Each row comes from the steps of one path. Every step used is in the known rows, and no mark comes twice. Write the path behind each row, first mark first.
Known rows:
namak-dozo: [-12  19  10   7  22  13  31 -23 -15   4   7  -2  16  -3 -15  18  -1 -18
 -22  -1   4 -15 -13 -11  12  20  -8 -12  19  -3 -14  -5   0]
dozo-namak-fezekob-sanu-loten-korev: [ 10   5  13  -2  -1  17  41 -33   0  22   2  39  29  19 -40   2  12 -18
   1  29   4 -10   7  -2  17 -16 -12   6   8  18 -33   6  14]
fezekob-sanu: [ 11   6  -9  -1   1  16  36 -20  -1  10  -9  26  -3   2 -27  -5  20 -12
  -8  12  -2  -8  -6  -1  21  11   9 -17  21  19 -20   6  12]
sanu-loten-korev: [ -4   1   7 -13   0  13  26 -30 -13  16 -13  19  10  16 -38  -6   9 -17
 -14  24   8 -12   9   2  16 -11 -26  15   6   9 -29  -1   6]
namak-fezekob-sanu-loten-bobeso: [ 25  -3  14  -2  -4  17  41 -21 -10   1  -3  42  23  -7 -36   7  15 -21
   1  27   4  -5   2 -13  20  11   2 -16   2  33 -23   2  12]
bobeso-vidu: [-16  23 -13   0   9  16  41 -18 -21  19  -2   4   4 -16 -26  -4  -8 -11
  -3   1  -4 -18  -6 -10   8  13  15 -14  21  -9 -30  -2  -6]
sipi-nuras: [  7  27  -8  -2  13  22  47 -19  -7   8  -2  11  -4  -8  -4   0   7  -2
  -7  30  -7 -15 -15  -3  33  12  -3 -17  21   4 -27  -1   5]
sanu-loten-bobeso-vidu-nezuk: [ -2  13 -15   1   8  22  57 -20 -18   1  -8  28  13 -14 -40   1  -3 -15
  -8  10  17 -22   4 -16  11  16  -8   4  13  16 -29 -15  -7]
korev-loten-bobeso-vidu: [-12  11  -7   1   2  28  40 -20 -32  -1   2  27  17 -25 -32 -10 -10 -20
   6  23  -2  -4  -7 -17  -1  21  21 -18  16  -7 -31 -11  -9]
korev-loten-sanu-fezekob: [ 13 -15   8  12  -5  13  26 -16  -6   8  25  39  -2   8 -37 -10 -11 -19
   2  43  15  16  -3  -6  20  28 -16  -3  28   9 -33   2   2]
vidu-bobeso-dozo: [ -7   9   2  10  10  19  47 -33  -1   9   9 -11  24  -7 -23   8  -1 -19
 -14   5   5 -18 -16 -21  -3  11   1 -16  10   0 -44  -4  -7]
remut-nezuk-vidu-bobeso-dozo-namak-fezekob: [ -2  25  14  19  -8  20  73 -38  10  18  39  11  38   0  -1  26 -12 -11
  11   5   4 -25 -17 -36   8   7   6 -22  20  -6 -45   0 -11]
vidu-bobeso: [ -2   8  -3   7 -13  25  42 -34  -3   2  -3  -2   0   4 -21   8   5 -18
 -10  16  -2 -16 -19 -11   6  16  -7 -18  15  21 -31  -5   0]
bobeso-dozo-namak-fezekob: [  2  29  15  10  11   9  62 -21   2  21  42  15  39 -14 -15  19  -9 -15
   4  -2   0 -14 -14 -31  15   5  -4 -23  19  -2 -45  -1   2]
vidu-bobeso-loten-sanu-fezekob: [ 10 -17   6  22 -13  22  24 -20  -4  16  16  25   6  14 -35  -7  -5 -20
  -3  41  12   2  -9 -12  15  21  -8  -9  36   5 -36   6   4]
remut-nezuk: [-10  10 -10  -8 -21  16  30 -26  -8  14  -4   5  -6  -2  -7   5   4 -12
 -17  -2   7 -14  -8 -11  30   8 -12  -6  24   5 -19  -2   0]
nezuk-remut: [-10  29  -5  -6  -6  13  32  -6 -12   7   1   7  -1   9 -11  -2   4 -19
 -15 -23   9 -17  -9 -13  22  15  -1 -10  34  -3 -21 -26 -15]
dozo-namak: [ -6  16   0  10   3  20  54 -20 -11  11  17   3  12  -8 -20  15  -9  -8
 -15  -4  -1 -19 -11 -18  22  13 -17 -16  22   2 -34  -8   6]
fezekob-sanu-loten-korev: [  6  -4   4 -11   1  16  27 -33  -6  17 -18  32  13  20 -43  -8  19 -18
  -9  30   6 -10  11   7  15 -13 -12  12   6  16 -26   6  11]
fezekob-sanu-loten-bobeso-dozo-namak: [  7  -1  11  17  16  26  61 -25  -7  10  17  13  46 -14 -35  20  -7 -14
 -14   4  10 -17  -2 -24  11   9  -2 -16   4   2 -43  -5   7]
nuras-sipi-loten: [-15  43 -19  18   3  -3  47 -19 -20  11  -4  12  -3  14 -32  12   6  17
 -18   7  16 -11   0 -10  24  33 -18 -23  24  12 -33   9  -2]
dozo-namak-fezekob-sanu-loten: [ 24   5  12   4   3  18  51 -26   2  22   7  31  22   2 -34  25   4 -18
   2  24   8  -4   0  -6  26  -2  -8 -16   7  31 -25   9  11]
bobeso-dozo-namak-fezekob-sanu: [ 16  18   8  12   9  14  58 -22  10  20  26  33  33  -5 -23  11   9 -14
   7   8  -2  -9 -11 -19  15   4  15 -26  20  12 -37   8  11]
remut-nezuk-vidu-bobeso-dozo: [-12   7  -1  12  -3  23  56 -43   4   9   6 -10  19   5  -7  11  -4 -10
  -8   6  12 -30 -12 -24  -4  14   9 -12  14 -15 -40  -1 -20]
nuras-sipi: [  1  18  -7  21  -2  14  31 -18 -19  16   2   2  -6   5 -26   3   5   2
 -12  -8  -1 -18   8  -1  19  34 -24 -17  29  13 -24   4  -2]
nezuk-vidu-bobeso-loten: [-12   4  -7  14 -16  38  43 -36 -12   8  -8   6   6  11 -11   2   0 -13
  -4  30   6 -21 -20 -17  -2   8   8 -25  37 -10 -28  -1 -13]
remut-nezuk-vidu-bobeso: [ -8   5  -6  10 -27  29  54 -47   1   1  -6  -1  -6  18  -1  13   1  -7
  -3  18   5 -31 -15 -17   5  18   4 -13  20   4 -26  -2 -17]
fezekob-sanu-loten: [ 18  -5   1  -4   4  18  36 -24  -5  16 -15  21   4   4 -37  14  11 -17
 -12  24  11  -5   4   4  24   1 -10  -9   5  29 -18   8   9]
korev-loten: [ -4   7  -5  -7  -3  24  33 -21 -18  -1   7  25  -4  -9 -25  -2  -3 -21
  -5  31   8  12 -14  -7  12  13 -12 -14  23   6 -24 -10  -4]
dozo-namak-fezekob-sanu-loten-bobeso-vidu: [  7  12   5  11   5  26  56 -22 -18  15   7  32  37 -18 -38  11  -8 -18
  12  17  -2 -15   1 -19   8  10  24 -21   7  10 -35   0   2]
sanu-fezekob: [ 10   6   2   1  -3   7  24 -10  -8  24  15  16   2  -2 -29   7   3  -8
 -13  21  16  -9   3  -3  31  28 -17  -5  25   7 -32  -1   3]
sanu-loten-bobeso-dozo-namak-fezekob: [ 11  17  23  10   9  13  62 -22  -4  15  37  22  50 -17 -24  24 -11 -18
   4   7   6 -12  -8 -32  15   6  -7 -21   8   8 -45  -4   3]

Write each row's path:
[ 16   1  16   3  15  13  46 -23  -4   8  11  26  44 -15 -34   8   6 -22
  -2  14  10  -9   1 -22   7   7   7 -16   1  11 -38   2   3] : namak-fezekob-sanu-loten-bobeso-dozo
[  8 -14   7  17  -7  14  20 -12  -9  20  17  31   4  10 -33 -11  -7 -17
  -5  34  13   4  -3 -10  22  21 -11  -7  39  -2 -33   7   6] : bobeso-loten-sanu-fezekob
[  9  -5  10  -4  -3  19  36 -19 -22  -4  -9  20  14 -12 -35   6   4 -18
 -13  17   7 -10   2 -12  19  15 -15  -9   1  23 -23  -7   6] : sanu-loten-bobeso
[-16  39 -21  -2   2  19  50  -7 -11   8  -1  16   3   5 -18  -5  -1 -17
 -11 -26  20 -26  -4 -17  15  16   4   2  37  -3 -25 -33 -25] : bobeso-vidu-nezuk-remut
[ 18  13  12  13   5  16  58 -22   6  12  25  40  40 -10 -26   8  11 -16
   8  10  -3 -10 -10 -24  14   9  19 -27  16  14 -38   4  13] : loten-bobeso-dozo-namak-fezekob-sanu
[  1   0   2  -4  -8  26  34 -20 -26 -17   4  36   9 -17 -29  -8   3 -22
  -4  30   3   6 -10 -16   9  23  -4 -16  16  11 -25 -14   1] : korev-loten-bobeso
[ 19  10  11  13   4  23  57 -25   3   7  29  50  40 -11 -27   7   7 -20
  13  25   0   2 -12 -24   9   8  20 -28  17  14 -38   2   9] : korev-loten-bobeso-dozo-namak-fezekob-sanu
[-10   5  -7  11 -15  37  31 -29 -15  12  -6   4   9   2 -20   2   4 -22
 -12  27   3 -10 -23 -15   5   3   0 -25  35   2 -30  -3  -1] : vidu-bobeso-loten
[  0 -13   3   8  -3  18  37 -25 -11 -13  10  35 -13   8 -29 -22 -12 -26
   4  31  -2  18 -15 -13   8  14 -11  -9  27   9 -25   1   2] : korev-loten-sanu
[ 24  -2  17   6  -4  23  50 -23  -9   2   6  40  32  -8 -36  16   8 -19
   1  24   2  -8   0 -17  21  10  -1 -18   2  30 -27  -1  14] : dozo-namak-fezekob-sanu-loten-bobeso
[-13  11  -8  -1 -19  16  49 -34  -5   8  -6   9 -13  12   5   4   0   1
  -6   5  10 -31  -3 -14  19  17   2  -6  27 -14 -18   1 -18] : remut-nezuk-vidu
[ 15  15   9  20   2  22  71 -36  16  15  23  30  32   7 -17  17   7 -10
  15  18  -1 -21 -14 -23   4   9  25 -28  19   8 -39   8   0] : nezuk-vidu-bobeso-dozo-namak-fezekob-sanu
[ -9 -17  -1  25 -25  32  42 -40  -3  -2  -3  19  -4  25 -12 -15 -10 -20
   3  28   1  -9 -20 -23   2   7   5 -15  40  -5 -25   8  -5] : remut-nezuk-vidu-bobeso-loten-sanu
[ -5   7  -2   1   6  22  41 -20 -30   9  -8  14  20 -20 -38   1  -9 -18
  -2  13   2 -16   4 -13   7  15  12 -12   6   3 -30  -5  -5] : sanu-loten-bobeso-vidu
[-22   2  -5   3 -28  36  30 -45 -11  15 -13  18  14  28 -14 -14  11 -15
  -5  32   6 -23  -7 -13   0 -11   3   1  33 -16 -32   0  -7] : remut-nezuk-vidu-bobeso-loten-korev
[ 18  15   9  18   3  21  61 -31  15  17  24  29  36  -1 -23  16   9 -18
   9  16  -3 -11 -16 -21   9   5  19 -29  17  18 -40   7  10] : vidu-bobeso-dozo-namak-fezekob-sanu
[ -5   8  -3  12 -13  26  57 -42  -2  -3  -5   0  -5  16  -9   8   0  -7
  -2  21   1 -30 -15 -15  -1  21   5 -17  17   6 -30  -3 -15] : nezuk-vidu-bobeso
[-15   4  -9  13 -28  40  41 -40 -10  12 -10   5   6  13  -4   5   0 -13
  -6  29   9 -22 -19 -19   4   5   9 -21  39 -12 -26   0 -14] : remut-nezuk-vidu-bobeso-loten
[  0  24 -14   1   0  26  52 -10 -11   4  -9  34  15   7 -31  -2   6 -22
  -7 -11  24 -23   3 -15  15  13  10   2  25  11 -22 -30 -18] : fezekob-sanu-loten-bobeso-vidu-nezuk-remut
[ -9  33 -15  -5  -3  15  47  -6  -5   0  -1  19  -3  11 -15  -3   7 -17
 -18 -25  22 -23  -7 -16  23  15 -14   3  37   8 -21 -34 -18] : vidu-nezuk-remut
[  5  10 -16   3   9  25  57 -21 -13   2 -12  39  14 -10 -44  -1   5 -14
  -5  14  16 -20   6 -12  10  14   3   2  12  22 -27  -9  -3] : fezekob-sanu-loten-bobeso-vidu-nezuk
[-19   4  -3   5 -16  33  33 -41 -13  12 -12  20  15  26 -22 -17  10 -15
  -3  35   3 -22  -7 -10  -5  -6   3  -1  31 -15 -34  -1  -6] : nezuk-vidu-bobeso-loten-korev
